What can hang from each mark:
k_88: k_5
k_264: k_188
k_792: k_264 k_317
k_338: k_188 k_843
k_5: k_88 k_317
k_188: k_264 k_338
k_317: k_5 k_188 k_792
k_397: k_5 k_188
k_843: k_264 k_338

Known rows, with every way that one mark hangs from another:
{k_792 {k_264 {k_188 k_338}}}: [-2.19 -3.97 -1.73 -0.31 -0.07  3.31 -2.66 -0.96 -2.83  0.55 -0.19  1.71
  4.43 -2.25  0.37 -0.46  1.88 -1.34 -2.95  0.65  0.06  2.02 -0.25  0.85
 -0.04 -0.68]
{k_843 {k_264 k_188} k_338}: [-2.26  5.11 -4.98 -7.90  5.21  5.20  1.00  0.11  0.51 -6.66 -1.50  2.17
  3.63 -3.28  1.07 -4.30  2.20 -0.38 -3.47 -0.13 -1.32  4.54  0.97 -5.26
 -2.42  0.61]
{k_188 k_264 {k_338 k_843}}: [ 0.39 -3.13  1.71 -2.67  2.16  4.31 -8.57  3.45 -0.95 -0.58 -4.96  4.16
 -3.67  1.19  2.75 -1.66  7.40  2.36 -3.36 -1.21  1.15  2.01  0.94 -7.70
 -2.16  2.04]
{k_5 k_88 {k_317 {k_188 k_264 {k_338 k_843}} k_792}}: [ 4.76 -4.38  1.43  2.63 -0.68 -2.27 -3.81  0.90  3.72  3.69 -2.89 -2.50
 -3.17  2.64  0.86 -0.35 -0.09 -0.98  1.16  1.56  2.17 -3.34 -1.81  1.28
  2.22  0.76]
{k_317 k_792}: [-0.92 -0.64  1.35 -2.27  0.68  1.33  4.22  1.82  0.21  0.82  2.92  1.89
 -1.58 -0.74 -2.52  1.43  1.48  1.26  2.47 -0.57 -3.13 -0.20  2.93  0.63
  0.96  2.12]
{k_397 k_188}: [-3.30  4.95  4.00 -1.22  1.05  0.67  3.77 -2.78 -2.51 -1.90  4.71  2.83
 -0.49  0.84 -4.53 -3.30 -0.89  4.31  1.92  0.96 -4.90 -0.25  1.65 -3.18
 -2.44 -0.36]
{k_317 {k_5 k_88} k_188}: [ 1.71  2.50 -4.13  4.65 -2.52 -4.05  3.61 -4.16 -1.25 -1.71  3.07  1.27
 -3.55  1.05 -1.04  5.02 -0.61  0.51  2.08 -2.17  0.86  2.38 -1.71  3.47
 -0.92 -1.21]
{k_5 {k_317 {k_188 {k_338 k_843}} {k_792 k_264}}}: [ 1.47 -6.03 -0.64 -0.55 -3.02 -0.89 -1.08  2.53  2.54  3.24 -2.40 -1.95
 -0.40 -0.31  0.42 -0.73 -2.10 -2.56 -0.88  2.04  0.26 -1.69 -0.99  0.53
  3.81  4.17]
{k_843 {k_264 {k_188 k_338}}}: [-2.67  2.18 -2.18 -3.48  3.14  3.94 -2.56 -1.81 -1.66 -3.37 -0.49  3.61
  2.95 -3.47  0.06 -1.82  3.06  0.30 -2.59 -0.12 -0.66  3.21  0.12 -4.14
 -2.67  0.30]
{k_88 k_5}: [-2.49  6.24  1.23 -0.56  1.39 -0.60  3.01 -0.53 -3.41 -2.99  4.77  2.08
  1.69  1.60 -1.57  2.16  0.22  4.77  3.45  0.53  0.03 -2.04  2.13 -0.35
 -0.93 -4.30]
{k_338 {k_188 k_264}}: [-3.05  0.75  2.74 -2.81  5.25  3.57 -1.53 -3.95 -2.04 -3.02  2.67  3.90
  0.86 -4.03 -0.41 -2.26  5.99  4.57 -1.12  0.08 -3.40  0.11  3.05 -2.02
  2.21  0.03]
{k_188 {k_338 k_843}}: [-1.95 -0.29 -0.71 -2.69  1.53  2.99 -3.10  3.04 -1.27 -2.70 -1.61  3.78
 -0.47  1.31  0.31 -2.16  4.19  3.20 -1.53 -0.51  0.14  1.68  1.60 -6.54
 -1.81  1.45]
{k_397 {k_5 k_88 k_317} {k_188 {k_338 {k_843 k_264}}}}: [ 0.51  6.51  6.51  1.01  2.96 -1.95 -1.45 -0.10  1.03 -0.89 -1.31 -2.44
 -2.04  5.16  0.20 -8.04 -0.48  1.65  3.67 -0.41 -2.71  1.81 -1.19 -8.84
 -5.15 -2.76]
{k_317 {k_5 k_88} k_792}: [ 1.49  1.83 -1.03  2.49 -1.20 -3.44  6.07  0.09  0.44  0.10  3.38  0.65
 -4.39  1.63 -0.70  4.01  1.03  1.07  3.44 -3.89 -0.19  1.94  0.61  3.40
 -1.58 -0.34]
{k_792 {k_264 k_188} {k_317 {k_5 k_88}}}: [-2.14  1.07 -4.38  1.35 -2.41  0.84  3.65 -2.04 -0.81 -0.48 -0.25 -1.05
  3.16 -4.57  1.30  4.25 -2.32 -5.21 -4.09 -3.83  1.38  3.97 -0.45  8.25
 -1.53 -1.87]
{k_5 k_88 {k_317 {k_188 {k_338 k_843}} {k_792 k_264}}}: [ 3.04 -4.67 -0.01  2.80 -2.78 -3.37 -2.19  1.35  3.07  3.32 -1.98 -3.48
 -1.06  2.35  0.61 -1.60 -3.14 -2.19  0.93  2.39  2.33 -3.33 -2.36  2.95
  2.90  0.00]
{k_5 k_88 {k_317 {k_188 k_264}}}: [ 2.51  0.77  1.50  2.89 -0.38 -2.43 -0.87 -4.33  0.60  1.87  0.61 -0.68
  0.94  1.92 -0.85 -0.11 -1.62  2.29  3.78  1.17  0.62 -4.96 -0.44  2.14
  1.91 -2.24]
{k_792 {k_317 k_5 {k_188 k_264 {k_338 k_843}}}}: [ 0.76 -2.85 -4.24  0.53 -2.40  1.94 -1.64  1.93  0.41 -0.70 -4.40  1.20
 -5.87 -3.27  1.93  5.68  1.33 -4.45 -6.30 -4.78  1.72  5.11 -0.33  0.79
 -2.02  4.76]
{k_843 k_264}: [-4.05  6.03  0.16 -4.89  1.84  1.96  0.20 -0.82 -2.22 -4.10  1.11  4.80
  0.50 -2.23 -0.93 -2.94  1.14  3.36  0.61 -0.96 -2.70  1.34  1.81 -5.48
 -2.33 -0.03]
{k_792 {k_264 {k_188 {k_338 k_843}}} {k_317 {k_5 k_88}}}: [-1.40 -1.27 -5.07  0.94 -2.39  1.70 -0.29  0.64 -0.03 -0.91 -3.16 -1.26
  1.53 -3.50  3.16  2.78 -0.69 -6.17 -6.74 -3.58  3.30  5.45 -1.57  5.36
 -2.43 -0.84]
{k_792 {k_264 {k_188 {k_338 k_843}}} k_317}: [-3.40 -3.25 -3.38 -2.62 -0.75  5.46 -1.71  2.04 -0.16 -0.38 -3.73 -0.22
  3.89 -5.16  1.59  1.04 -0.39 -5.67 -7.49 -0.98  0.95  3.67  0.61  3.00
 -0.38  1.12]
{k_397 {k_5 k_88 k_317} {k_188 k_264 {k_338 k_843}}}: [ 2.96  2.80  8.48  2.61  2.83 -0.94 -4.26  0.04  1.08  1.83 -2.70 -2.67
 -3.97  6.11  1.48 -6.09  2.32  1.69  3.06 -1.02 -1.96  1.06 -1.01 -7.92
 -4.58 -2.36]

Rows:
[ 1.21 -0.79  0.33  0.48 -1.95 -2.64 -0.58  2.78  1.03  1.08 -0.05 -2.77
 -0.05  1.64  0.96  1.57 -2.67 -0.90  0.48  3.01  2.64 -2.79 -1.40  1.67
  2.49 -0.58]	{k_88 {k_5 {k_317 {k_188 {k_338 k_843}} {k_792 k_264}}}}
[ 0.87 -0.05  1.50  1.14 -0.32 -2.06  3.02 -1.99  1.85  3.13  1.79 -2.79
  4.74  0.70 -0.78 -1.07 -2.92 -0.24  3.60  1.67  0.05 -4.25  0.06  5.39
  2.66 -2.83]	{k_5 k_88 {k_317 {k_792 {k_264 k_188}}}}
[-0.47  4.38  2.22 -0.62  0.54 -2.42  5.17  0.53 -0.40  0.11  4.15 -1.14
  2.53  1.39 -1.34  1.82 -2.10  3.43  4.64  1.05 -0.16 -4.74  1.97  1.72
  1.28 -2.00]	{k_88 {k_5 {k_317 k_792}}}
[ 1.20 -1.69 -0.06 -0.49 -1.53 -1.43  4.73 -1.03  2.07  2.66  2.08 -1.03
  0.91 -1.05 -2.68  1.62 -2.79 -0.02  3.15  1.44 -2.17 -3.37  1.32  2.64
  4.22  3.62]	{k_5 {k_317 k_188 k_792}}
[-4.46  5.44 -2.78 -8.33  6.36  4.45  0.20  0.15 -0.07 -8.79  0.02  3.13
  1.32 -4.18  0.95 -8.10  2.99  2.61 -3.80 -0.63 -2.82  3.26  2.17 -7.48
 -0.90  0.95]	{k_843 k_264 {k_338 k_188}}
[ 1.91 -5.08 -0.68  0.97 -1.56 -0.92  1.35  0.71  1.52  3.15  0.31 -1.07
 -0.32 -0.28 -1.77  0.90 -1.59 -0.52  1.30  0.89 -0.79 -2.98  0.27  0.91
  2.88  4.36]	{k_5 {k_317 {k_188 k_338} k_792}}
[ 0.36 -2.07 -2.88 -0.29 -2.42 -0.62  5.11  0.04  0.14  1.29  1.64  0.08
 -0.73 -2.78  0.94  4.84  1.20 -3.37 -1.14 -2.54 -0.62  4.85 -0.50  5.18
  0.31  2.13]	{k_317 k_5 {k_792 {k_264 k_188}}}
[ 1.34 -1.65  0.86  0.58 -0.24 -1.44 -0.17  0.47  2.98  2.79 -1.01 -2.84
  3.56  1.62  0.81 -2.35 -1.54 -0.87  1.25  2.07  1.65 -2.91 -0.84  2.96
  1.96 -1.72]	{k_5 k_88 {k_317 {k_792 {k_264 {k_188 {k_338 k_843}}}}}}
[-2.25 -2.83 -1.86 -2.29  0.26  3.74 -3.20  0.15 -1.44 -0.62 -1.52  1.62
  4.24 -2.05  1.35 -1.10  2.35 -1.53 -3.85  1.65  0.53  2.84 -0.40 -0.45
  0.27 -0.26]	{k_792 {k_264 {k_188 {k_338 k_843}}}}
[ 1.85 -3.24 -3.62  4.57 -2.71  0.14 -1.62 -0.02 -0.50  0.75 -2.97  0.33
 -5.93 -1.79  1.13  5.59  0.31 -3.80 -4.15 -5.40  2.47  3.24 -1.40  3.71
 -2.76  1.64]	{k_792 {k_317 {k_5 k_88} {k_188 k_264 k_338}}}
[ 0.97  2.39  0.89  0.90 -0.82 -3.27  4.28 -0.29  0.34  0.73  3.71 -2.12
  0.99  0.85 -1.62  3.44 -3.31  1.20  3.73  2.32  0.41 -4.40  0.40  3.52
  2.74 -1.28]	{k_88 {k_5 {k_317 k_188 k_792}}}
[ 1.32  0.51  1.00  2.16 -0.21 -1.71 -1.68 -0.76 -1.75  0.57  0.83 -0.55
  0.65  1.80  0.27  2.04 -0.59  2.29  1.63  1.51  2.28 -3.95 -0.49 -0.09
  0.76 -1.78]	{k_88 {k_5 {k_317 {k_188 k_264 k_338}}}}
[ 2.95 -5.92  0.30  4.62 -3.10 -3.66 -1.74  0.22  1.82  4.55 -0.67 -3.36
 -0.80  2.05 -0.39 -0.97 -3.62 -1.93  1.91  1.44  1.66 -4.25 -2.28  4.30
  2.74 -0.34]	{k_5 k_88 {k_317 {k_188 k_338} {k_792 k_264}}}
[-0.25 -4.63 -4.83  4.79 -5.74 -1.05 -1.36  1.00 -1.34  0.86 -2.76 -1.03
 -3.69 -2.39  1.68  3.70 -3.40 -6.06 -5.24 -4.51  2.88  3.54 -2.66  5.99
 -1.94  0.75]	{k_792 k_264 {k_317 {k_5 k_88} {k_188 k_338}}}
[-0.47  2.62  1.08 -0.70  0.20 -1.62  3.93 -0.33 -0.16  0.99  3.37 -2.50
  5.09 -0.25 -0.23  2.33 -2.59  0.47  2.59  2.40  0.73 -3.42  0.51  4.46
  2.31 -2.89]	{k_88 {k_5 {k_317 {k_792 {k_264 k_188}}}}}
[ 0.18  2.79  7.67  0.27  0.31 -1.70  5.06 -0.33  0.68  3.07  2.41 -3.40
 -1.14  2.00 -1.95 -3.98 -2.41 -0.21  5.14 -0.47 -6.44  0.72  0.94 -2.64
 -1.11  0.23]	{k_397 {k_5 {k_317 {k_792 k_264}}} k_188}
[ 1.22 -2.09  0.42  2.29 -2.08 -3.07  0.19  1.70 -0.28  2.29  1.30 -2.58
  0.18  1.28 -0.03  2.12 -3.16 -0.57  1.44  2.18  1.93 -3.67 -1.31  2.97
  2.23 -0.79]	{k_88 {k_5 {k_317 {k_188 k_338} {k_792 k_264}}}}
[ 1.82 -5.23 -0.85 -0.24 -0.15  2.64 -7.36  1.11 -0.22  0.03 -4.06  2.60
 -5.18 -0.02  1.08  1.43  4.37 -0.69 -3.56  0.73  1.20  2.23 -0.98 -3.80
  0.45  3.22]	{k_317 {k_188 k_264 {k_338 k_843}}}
[-2.52  1.62 -0.70 -4.33  1.76  3.26 -4.87  3.31 -0.95 -4.13 -3.13  4.09
 -1.29  0.22  1.25 -3.99  3.78  2.46 -2.74 -0.60  0.35  2.82  0.72 -8.71
 -2.95  1.74]	{k_188 {k_338 {k_843 k_264}}}
[-0.62 -1.74  5.22  0.63  1.23  2.30 -4.81 -0.43 -2.81  0.59 -0.29  3.09
 -4.66  1.80 -1.80 -4.06  3.21  3.15 -1.73 -0.29 -2.57  0.63 -0.04 -6.00
 -4.03  1.13]	{k_397 {k_188 k_264 k_338}}
[ 2.04  4.01  1.74  1.46  1.81 -1.80 -1.18 -0.39  1.61 -0.42 -1.96 -2.13
 -0.89  2.97  1.34 -2.58  0.18 -0.08  4.04 -0.95 -0.65  1.43 -0.68 -4.85
 -1.46 -2.13]	{k_397 {k_5 k_88 {k_317 {k_188 {k_338 {k_843 k_264}}}}}}
[-1.49 -0.07 -3.05 -2.59  3.42  4.70 -0.99 -1.09 -0.41 -2.53 -0.34  2.28
  4.67 -1.57 -0.03  0.65  4.63  0.41 -2.66  1.46  0.40  3.09  0.95 -1.97
 -0.61  0.35]	{k_264 {k_188 {k_338 k_843}}}
[ 3.25 -2.62 -0.15  2.70 -0.98 -3.11 -0.46  0.47  3.64  2.45 -0.89 -2.72
 -1.34  2.76 -0.65 -0.49 -2.26 -0.45  2.28  1.96  1.71 -3.54 -1.14  1.97
  2.32  0.38]	{k_5 k_88 {k_317 {k_188 {k_338 k_843}} k_792}}
[ 0.68  0.58  0.84  1.01 -1.97 -3.39  2.88  0.46 -0.07  1.60  2.68 -2.78
  1.13  0.59 -0.71  2.62 -4.08 -0.15  2.69  2.72  0.93 -3.95 -0.44  4.29
  3.24 -1.52]	{k_88 {k_5 {k_317 k_188 {k_792 k_264}}}}
[-0.32  4.68  0.29  0.99 -0.23 -2.76  3.51 -2.22 -1.63 -0.93  3.99 -0.60
  3.32  1.33 -1.69  2.41 -3.30  2.88  3.83  2.28  0.63 -4.62  0.64  1.78
  1.88 -2.65]	{k_88 {k_5 {k_317 k_188}}}
